Each row was made from one small tree. The marks that hang from a mark follow it in brackets, in the order of their numbers. Every link used is in the known rows. Write each row's tree.
Known rows:
K564(K242(K128 K176 K233) K475): -17.8 -8.0 -27.0 -4.0 23.3 -2.8 23.8 4.0 -3.2 21.7 -16.6 -12.0 -10.7
 19.7 24.7 8.9 -1.8 15.8 -16.9 -25.8 -42.1 13.3 -24.9 10.5 8.4 3.2 8.9
 -16.1 2.4 -15.3
K176(K242(K128 K164 K564(K475))): 4.1 -19.4 -30.5 11.7 15.8 -12.1 -1.9 -5.2 -22.4 23.6 2.4 -10.3 -12.2
 20.1 23.4 3.8 -4.9 1.4 -18.3 1.1 -37.0 31.1 -19.1 3.4 1.7 -4.5 -1.6
 -25.7 5.0 1.8
K242(K128): 7.7 -4.3 -3.5 5.3 0.0 1.5 7.0 7.6 2.6 -3.3 2.1 -0.4 -8.1 3.4 5.0 4.0 2.2
 6.1 -6.5 -10.6 -11.0 7.0 -13.8 1.2 5.1 -3.2 -8.5 -8.8 -4.9 11.6
K923(K242(K164 K233) K825): 6.9 -14.0 -3.9 -35.6 28.5 -2.7 -1.5 0.5 -39.0 20.2 3.4 5.3 -4.5 35.6 7.2
 12.0 -10.4 2.5 -7.0 -6.5 -19.3 7.5 -2.8 -15.3 6.0 19.9 5.1 16.1 3.3 9.6
K923(K242 K705 K825): 4.8 -33.1 3.2 -21.4 -0.9 -2.5 3.8 -14.9 -44.0 11.8 -1.7 15.6 9.2 27.8
 -3.9 22.9 -16.8 -16.6 -2.2 8.4 -11.7 5.6 -13.8 -14.2 10.1 21.4 23.9
 12.0 -3.7 14.0
K923(K825): 0.7 -13.3 2.8 -13.1 1.3 1.1 -2.5 3.4 -18.2 5.3 10.2 6.5 3.9 12.9 -0.8
 11.6 -1.9 -7.5 -1.8 5.0 -2.6 -1.5 1.6 -5.8 1.3 10.2 4.4 3.9 3.9 4.3
K825(K128(K242(K164 K233))): -9.9 9.8 -35.7 -15.8 46.6 -8.2 -0.3 7.3 10.7 24.1 7.2 6.0 -18.9 26.3
 19.6 8.8 -9.8 19.2 -12.8 -22.1 -15.3 10.5 0.1 -5.3 -2.5 8.6 -6.3 -2.6
 1.0 2.3
K164(K242(K128(K825) K176 K233 K564(K475))): -20.5 -21.0 -22.7 -14.5 35.1 -13.6 20.1 9.5 -17.6 32.6 1.5 15.2 -25.7
 21.3 45.7 28.5 2.2 21.0 -17.9 -34.2 -47.0 9.1 -17.7 9.4 4.9 16.3 -2.1
 -14.1 -1.4 -13.6
K564(K242(K164 K176 K233) K475): -19.1 -6.4 -34.3 -16.2 33.6 -10.3 14.2 -6.1 -6.7 36.0 -21.1 -15.4 -1.7
 24.4 22.6 5.1 -5.1 14.9 -12.9 -15.5 -35.3 11.9 -5.2 10.1 -2.6 1.5 15.2
 -6.2 9.7 -23.8
K242(K128(K825) K164 K233 K564): 8.1 -11.0 -20.8 -27.3 43.4 -7.9 12.2 10.8 -15.4 29.2 4.8 16.3 -28.6 24.6
 29.9 17.0 -6.9 26.7 -11.8 -19.0 -23.1 18.9 -12.7 1.3 0.2 15.0 -15.7
 -12.1 8.0 7.1
K564(K242(K128 K164 K176 K233) K475): -12.4 -11.4 -40.3 -9.5 35.1 -8.8 20.5 1.0 -4.1 33.0 -19.9 -15.8 -8.8
 26.8 29.1 7.6 -3.3 21.8 -20.1 -24.8 -46.5 17.7 -16.4 9.7 2.2 -1.4 6.8
 -13.4 5.0 -11.9
K164(K242(K128 K233 K564(K475))): -12.6 -13.7 -16.7 5.3 23.0 -5.6 10.2 -0.1 -19.1 19.8 -3.5 7.5 -28.6 11.6
 29.2 14.4 -4.1 10.6 -15.8 -22.8 -38.9 8.6 -29.2 7.6 10.4 7.1 -8.8 -8.3
 -10.0 -5.9
K825(K128(K242(K164 K176 K233 K564))): -10.4 -6.1 -54.5 -30.3 65.6 -17.4 7.7 7.0 -6.0 27.2 -1.7 5.6 -26.5 33.6
 38.8 20.1 -2.3 34.1 -11.8 -29.5 -36.1 16.9 -2.5 5.7 -3.5 8.7 -7.1 -12.9
 13.6 2.5
K923(K242(K128 K164 K233 K564(K475)) K705 K825): 5.5 -40.7 -31.0 -29.3 33.1 -18.5 15.0 -20.2 -62.6 31.9 -17.5 5.1 -16.9
 48.1 25.4 30.2 -26.1 5.9 -14.5 -2.6 -42.0 25.4 -36.7 -7.6 11.9 21.4
 19.6 -8.9 2.6 17.5
K164(K242): -8.5 -10.4 4.1 6.7 2.4 6.4 -4.7 1.2 -1.5 13.1 10.7 13.8 -2.1 -0.4 5.4
 7.5 2.4 -4.9 -5.6 -9.5 -12.7 -5.1 5.4 0.4 2.4 2.6 -5.4 15.8 -15.3 -5.1
K923(K705 K825(K128(K242(K164 K233 K564)))): -5.6 -22.5 -45.4 -39.1 57.2 -15.4 1.8 -6.7 -33.5 43.0 2.3 24.8 -23.0
 46.1 27.5 34.9 -26.1 12.9 -13.2 -9.5 -24.0 19.9 -16.0 -4.7 0.4 28.3 4.4
 -6.1 8.7 10.9
K564(K242(K176)): -11.6 -15.4 -17.3 -8.1 11.6 4.6 11.8 2.0 -1.5 17.2 -5.2 0.4 6.7 12.4 8.1
 8.4 2.5 4.1 -8.2 -15.8 -23.4 3.8 2.2 7.4 1.5 0.6 7.7 1.3 3.6 -14.2
K923(K242(K176) K705 K825(K128)): -8.8 -30.1 -22.8 -28.2 17.5 -16.6 9.8 -7.5 -27.1 13.6 -1.5 13.2 0.7 34.0
 12.8 35.4 -9.0 -6.2 -6.3 -8.7 -30.4 11.3 -12.2 -7.8 8.4 18.0 21.1 -2.0
 3.6 6.2
K564(K242): -8.1 -10.0 -9.5 1.5 1.8 12.2 4.2 -0.7 -3.9 15.1 -0.6 7.8 5.9 7.9 -2.6
 4.7 -6.2 -5.2 -8.9 -6.7 -12.2 5.0 -3.3 -1.7 4.0 3.3 3.3 4.9 -3.1 -14.8

Which tree is each row?
-11.5 -14.3 -32.7 3.9 5.4 -0.8 1.9 -12.0 -4.6 31.7 -11.9 -8.8 11.0 15.8
 4.7 5.5 -12.0 -1.6 -14.5 -2.7 -20.5 13.7 1.7 -0.9 -4.9 -3.9 14.7 -1.9
 -1.7 -19.1 -> K564(K242(K164) K475)
-7.6 -19.1 -13.9 -13.6 41.7 -4.1 15.6 11.2 -17.0 17.4 0.4 14.5 -30.4
 16.8 37.2 16.8 9.6 24.0 -10.1 -32.3 -44.5 6.4 -18.2 15.9 10.3 6.9 -17.7
 -1.8 -2.7 4.4 -> K164(K242(K128 K176 K233 K564))
2.1 -33.9 -31.4 -27.3 34.0 -20.4 20.6 -17.1 -45.5 38.4 -17.0 12.5 -20.6
 39.7 30.5 30.5 -26.9 12.8 -15.9 -10.2 -36.5 27.2 -33.5 -8.0 8.2 21.6
 17.8 -13.9 0.5 4.4 -> K923(K242(K128(K825) K164 K233 K564(K475)) K705)
-20.0 -7.0 -65.1 -19.8 56.9 -26.8 10.3 -1.9 -8.1 31.0 -11.4 -7.4 -23.7
 33.8 43.1 19.9 -6.9 28.6 -14.8 -27.0 -39.3 18.9 -6.6 5.9 -5.3 5.5 5.7
 -20.9 14.9 -9.2 -> K825(K128(K242(K164 K176 K233 K564(K475))))
3.4 -25.0 -31.7 -23.4 31.5 -2.9 -1.2 4.0 -19.4 34.3 10.0 19.1 -4.9 27.7
 22.2 24.6 -9.6 15.0 -10.0 -11.9 -11.0 11.8 12.9 -10.6 -9.6 16.2 -0.7
 0.0 6.3 3.4 -> K128(K242(K164 K564) K825)
1.6 -7.9 5.3 0.9 5.1 3.4 0.9 14.9 -1.1 20.7 27.9 11.8 -4.9 13.2 11.6 5.5
 1.0 -5.6 -16.5 -8.8 -16.1 16.2 -13.5 -7.1 5.9 12.9 -6.3 -13.8 -0.7 0.0 -> K176(K242(K128(K825)))
-8.5 -8.1 -22.1 -39.9 49.3 -10.3 9.5 13.5 -4.7 37.1 3.8 5.6 -5.1 30.5
 32.6 15.1 -3.2 27.7 -8.8 -23.9 -16.0 4.2 12.0 -3.2 -10.8 19.5 4.2 1.8
 11.4 0.1 -> K128(K242(K164 K176 K233) K825)
-6.5 -20.8 -31.8 -45.1 46.8 -24.5 10.0 -7.9 -29.4 30.1 -5.6 10.4 -12.2
 46.6 23.0 29.6 -14.5 8.0 -8.4 -11.1 -37.2 15.9 -13.0 -4.2 6.0 22.1 15.5
 -0.2 7.1 8.1 -> K923(K242(K164 K176 K233) K705 K825(K128))
-9.5 -28.5 -45.4 -30.6 40.8 -26.9 8.1 -22.6 -49.5 35.1 -12.6 11.1 -18.6
 46.4 24.2 32.7 -29.6 0.2 -13.5 -4.3 -38.0 25.3 -26.7 -9.3 9.2 22.7 20.3
 -11.4 7.7 -0.3 -> K923(K242(K164 K233 K564(K475)) K705 K825(K128))
3.2 -33.0 -9.9 -22.9 10.9 -10.2 22.3 -1.6 -22.2 17.5 -5.0 14.2 -0.8 27.6
 18.7 31.3 -7.6 4.2 -8.8 -15.5 -27.9 13.7 -17.1 -6.7 7.1 16.2 17.2 -6.4
 -4.0 14.4 -> K923(K242(K128(K825) K176) K705)
-8.5 -20.7 -7.1 -7.6 14.9 -0.7 11.5 18.1 3.1 24.1 16.7 20.2 -6.7 12.1
 27.9 25.1 11.5 10.0 -13.9 -29.8 -31.3 2.1 2.7 2.8 1.0 9.2 -7.2 1.6
 -10.4 0.6 -> K164(K242(K128(K825) K176))
-8.8 -7.7 -36.7 -21.2 40.6 -25.6 11.8 -9.0 -21.1 23.9 -22.5 -16.5 -16.4
 20.2 33.2 7.7 -2.0 25.7 -3.4 -8.7 -29.7 12.9 -7.2 14.5 -4.8 0.8 5.5
 -17.5 19.2 -6.8 -> K242(K164 K176 K233 K564(K475))
-19.4 -11.1 -12.8 -1.3 24.2 -6.0 4.5 -8.3 -22.2 21.2 -5.7 9.0 -20.9 8.0
 24.0 10.9 -5.5 4.9 -9.3 -12.1 -27.5 1.6 -16.2 6.5 6.7 9.6 -0.5 -0.3
 -4.1 -18.0 -> K164(K242(K233 K564(K475)))
-10.4 -21.4 -12.4 -23.3 43.3 -4.8 16.3 17.9 -16.9 30.3 10.5 25.7 -30.8
 21.7 42.1 28.0 6.7 25.7 -14.3 -36.4 -42.5 7.0 -13.9 8.3 6.7 19.3 -14.6
 -4.0 -1.4 -3.4 -> K164(K242(K128(K825) K176 K233 K564))
-4.3 -18.5 -43.6 -10.7 20.4 -24.5 5.7 -11.4 -19.8 19.4 -21.6 -16.6 -4.0
 15.8 28.5 13.4 1.9 15.0 -4.1 -2.1 -29.6 13.1 3.6 10.9 -9.4 -6.6 9.0
 -16.9 15.5 -5.9 -> K242(K164 K176 K564(K475))
-10.0 -10.9 -3.9 -9.3 32.3 3.1 1.3 0.8 -19.5 18.3 4.1 21.7 -24.3 9.1
 20.1 10.1 -2.1 9.2 -6.0 -15.5 -21.8 0.5 -10.6 6.7 7.4 13.2 -13.7 10.9
 -4.5 -7.1 -> K164(K242(K233 K564))
-9.6 -15.6 -14.6 -21.4 19.1 -3.1 9.1 12.7 -4.0 20.5 8.7 9.4 6.6 19.6
 21.4 20.0 2.6 11.7 -5.7 -18.9 -9.2 1.7 12.4 -6.1 -7.9 15.2 11.1 -1.2
 3.7 -2.4 -> K128(K242(K176) K825)
-3.0 -11.6 -24.9 -10.5 37.7 -15.8 5.9 4.3 -22.2 40.1 9.3 4.2 -22.3 29.9
 34.8 8.1 -9.5 11.1 -21.9 -8.5 -35.9 30.5 -23.9 0.6 2.6 16.5 -4.7 -26.0
 10.2 -8.7 -> K176(K242(K128(K825) K164 K233 K564(K475)))
-15.5 -23.9 -32.3 -23.9 24.9 -14.1 7.9 -1.3 -12.3 24.8 4.8 14.3 1.3 33.1
 21.7 37.3 -10.4 0.8 -9.6 -9.4 -21.2 8.2 -4.4 -3.8 -0.2 20.0 17.5 -6.8
 4.6 8.9 -> K923(K705 K825(K128(K242(K176))))
-5.1 -16.5 1.3 1.3 6.2 5.7 3.9 13.8 3.0 22.5 22.1 26.5 -8.1 7.4 16.4
 20.9 2.7 3.0 -16.3 -23.5 -20.9 2.9 -2.0 -5.3 4.4 10.7 -11.1 6.7 -18.5
 -0.2 -> K164(K242(K128(K825)))
-8.1 -9.1 -29.4 -8.4 29.4 -17.7 22.6 1.5 -17.4 10.0 -18.9 -12.5 -24.2
 15.5 35.4 11.8 2.8 24.7 -8.4 -19.1 -38.2 14.1 -29.5 15.2 6.4 1.5 1.2
 -27.0 11.8 -1.5 -> K242(K128 K176 K233 K564(K475))
12.9 -21.4 -27.9 -15.7 24.4 -8.2 5.9 7.8 -12.4 24.1 8.8 14.4 -16.8 19.7
 23.4 22.1 -3.8 18.2 -12.8 -13.9 -21.9 20.6 -2.4 -2.0 -3.2 6.6 -11.9
 -12.8 5.6 9.7 -> K242(K128(K825) K164 K564)
-4.6 -29.9 -18.5 -19.1 23.1 -14.4 23.8 -13.8 -44.2 28.5 -15.3 15.5 -21.0
 32.4 26.0 29.4 -24.8 7.5 -13.6 -12.4 -32.7 21.5 -41.5 -7.8 14.3 26.7
 19.8 -16.6 -0.3 1.1 -> K923(K242(K128(K825) K233 K564(K475)) K705)
-7.1 -29.0 -27.2 -26.2 30.1 -5.2 9.5 9.1 -20.4 22.3 6.0 15.7 -3.7 23.8
 29.7 27.7 1.8 17.7 -7.2 -19.8 -19.0 6.3 6.8 -2.8 -5.9 18.9 5.3 -6.9
 11.7 -0.4 -> K128(K242(K176 K564) K825)
-4.9 -18.7 -33.3 -45.3 59.8 -10.8 12.2 10.1 -23.5 39.1 0.4 13.0 -14.8
 36.2 40.1 23.5 -4.4 32.5 -8.8 -25.1 -25.1 11.1 8.0 1.0 -8.6 22.8 -0.1
 -4.7 16.1 1.9 -> K128(K242(K164 K176 K233 K564) K825)
-3.7 -15.7 -24.4 -36.5 38.6 -14.4 2.6 -11.5 -30.7 31.3 -0.5 17.0 -13.4
 43.6 11.7 23.9 -23.9 -0.8 -9.8 -6.1 -26.8 16.9 -15.3 -13.5 8.7 23.6
 12.2 3.1 1.3 9.4 -> K923(K242(K164 K233) K705 K825(K128))
